Each row was made from one small tree. The marks that hang from a mark follow it in brackets, in the order of their numbers. Every link used is in the known rows. Write each row's tree.
Known rows:
j_641{j_631{j_55{j_272{j_129 j_476}}}}: [-13  30  41  -5  14 -37  -2 -32  15  -2  -1  21  29  -4 -13 -10  17 -11]
j_55{j_272{j_237 j_476 j_511}}: [  3  22  47 -15  33 -35  22 -18  18  -4  -2  16  14 -25 -26   8   6 -19]
j_476{j_272{j_237 j_511} j_417 j_678}: [ 22  44  42  -6  10 -13  35   3 -10 -27 -34  11  28 -10 -37   6  -5 -13]
j_631{j_55{j_272{j_476}}}: [-10  18  58   7  12 -18  10 -29   8   1 -12  13  13  -5 -20  -3   3  -6]
j_129{j_272{j_237}}: [ 26  25  48   6   8  -9   8   0   0  -7 -21  13  13  -7 -29  -4   5 -10]
j_417{j_476{j_678}}: [ 14  22  26   5   0 -18   1   1  -3 -27  -9  -9   5 -14 -33   6  -6 -21]
j_129{j_272{j_476{j_417} j_511}}: [  4  44  39   7  17 -12  10 -12  10 -18 -20  27  12 -21 -14  -1   3 -17]
j_237{j_272{j_129 j_476{j_417 j_678} j_511}}: [  0  37  28  -1  25 -35  14  -2   4 -13  -6  28  28 -12 -24  13  -3 -19]
j_476{j_678}: [ 26  21  25   5  -2 -13   7   6 -15 -17 -13  -6  15 -10 -31  -1  -6 -18]
j_237{j_272{j_476{j_417 j_678}}}: [  9  34  38   5   6 -14   1   2  -4 -14 -12  15  26 -11 -34   7  -7  -2]
j_417{j_476{j_272{j_129 j_237 j_511} j_678}}: [  7  31  38  -9  24 -40  21  -6   6 -30 -16  14  17  -9 -35   8  -1 -32]
j_678{j_476{j_417}}: [ 19  29  26  18  -1  -1  -7  -2   3 -10 -21   4  15 -20 -17  -3   9   6]
j_476{j_272{j_129 j_511} j_417 j_678}: [ 12  44  26   3   9 -20  26   0 -11 -21 -35  26  31  -5 -20   2  -2 -19]
j_55{j_272{j_129 j_476{j_417 j_678} j_511}}: [ -4  46  32  -8  22 -40  27 -14  11 -12  -8  26  24 -18 -26  12   0 -28]
j_476{j_272{j_129 j_237 j_511} j_417 j_678}: [ 17  45  34  -4  17 -27  33  -1  -6 -23 -28  24  31  -2 -33   5  -1 -22]
j_417{j_476{j_272{j_129} j_678}}: [  6  27  30   5   3 -27  -1  -5  -4 -24 -23  16  20  -3 -29  -1  -3 -22]
j_129{j_272{j_476{j_417}}}: [  7  41  41  15   4  -4  -4 -13   4 -15 -20  28  14 -12 -22  -7   3 -10]
j_55{j_272{j_129 j_237 j_476{j_417 j_678} j_511}}: [  0  46  41 -14  30 -46  34 -15  16 -14  -2  26  24 -15 -40  16   1 -31]
j_678{j_476{j_272{j_129 j_237} j_417}}: [ 16  37  38  13  11 -15  -1  -8   7  -8 -29  29  29  -4 -27  -9  12   2]
j_272{j_129 j_237 j_476{j_678} j_511}: [ 12  27  29 -14  34 -50  16 -11   8 -22  13  13  11 -13 -37   4  -3 -45]
j_55{j_272{j_511}}: [  9  19  37  -4  16 -18  23  -5   3   2 -22  12  19 -23  -9  10   6  -8]

Write each row's tree:
[ 19  52  51   0   8 -16  12  -5   5 -26 -12  16  15  -9 -51   0  -3 -19] | j_129{j_272{j_237 j_476{j_417 j_678}}}
[  0  11  31   6  22 -31 -15 -10   2   5  -1  31  23  -6 -13  -1   4 -10] | j_237{j_272{j_129 j_476}}
[ 15  40  34  -8  23 -27  24  -8   4 -31   0   5  12 -19 -41   8  -5 -29] | j_272{j_237 j_476{j_417 j_678} j_511}
[  9  20  26   4  19 -24  11  -7  -6  -7 -29  28  25  -8  -3  -6   5 -18] | j_476{j_272{j_129 j_511}}
[-18  22  50   0  32 -40  23 -32  16   3  -6  25  16  -7  -8   4   6 -23] | j_631{j_55{j_272{j_129 j_476 j_511}}}
[  3  28  18  14  14 -22  -6 -20   1 -11  -4  30  16  -5 -15  -7   4 -24] | j_272{j_129 j_476{j_417}}
[ 11  36  33   3  22 -21  25 -10  -1 -11 -32  34  29  -2 -16   0   6 -16] | j_476{j_272{j_129 j_237 j_511} j_417}
[ 10  45  48   0  25 -18  18 -14  16 -21 -14  26  12 -18 -27   2   5 -20] | j_129{j_272{j_237 j_476{j_417} j_511}}
[-17  32  39 -12  25 -45  12 -33  22  -5  -2  20  27 -12  -6  -4  18 -18] | j_641{j_631{j_55{j_272{j_129 j_476 j_511}}}}
[ 22  28  37  -4   9 -28  13   0 -12 -14 -21  17  29   5 -40  -4  -2 -21] | j_476{j_272{j_129 j_237} j_678}
[  8  30  35  -3   9 -22  16  -1  -1 -33 -27   3  14 -20 -26   5  -5 -18] | j_417{j_476{j_272{j_511} j_678}}
[ 15  54  50  -7  20 -24  26  -5  11 -30 -12  15  14 -18 -44   7  -3 -26] | j_129{j_272{j_237 j_476{j_417 j_678} j_511}}
[  5  37  36  -4  17 -22  15   3   2 -17 -11  15  24 -20 -28  14  -6  -8] | j_237{j_272{j_476{j_417 j_678} j_511}}
[ 11  40  25  -1  14 -22  17  -6   0 -30  -5   7  13 -23 -29   5  -6 -27] | j_272{j_476{j_417 j_678} j_511}
[ 18  16  24  -1  29 -33  18  -9   3  -6  -3  14  13  -7 -15   3   6 -30] | j_272{j_129 j_237 j_511}
[ 15  26  39  -2  29 -32   7  -7  14  -7 -21  21  23 -16 -18  -5  13 -10] | j_678{j_476{j_272{j_129 j_237 j_511}}}
[  1  20  43  -7  27 -39   5 -22  15   4   2  29  20  -8 -29   0   9 -23] | j_55{j_272{j_129 j_237 j_476}}
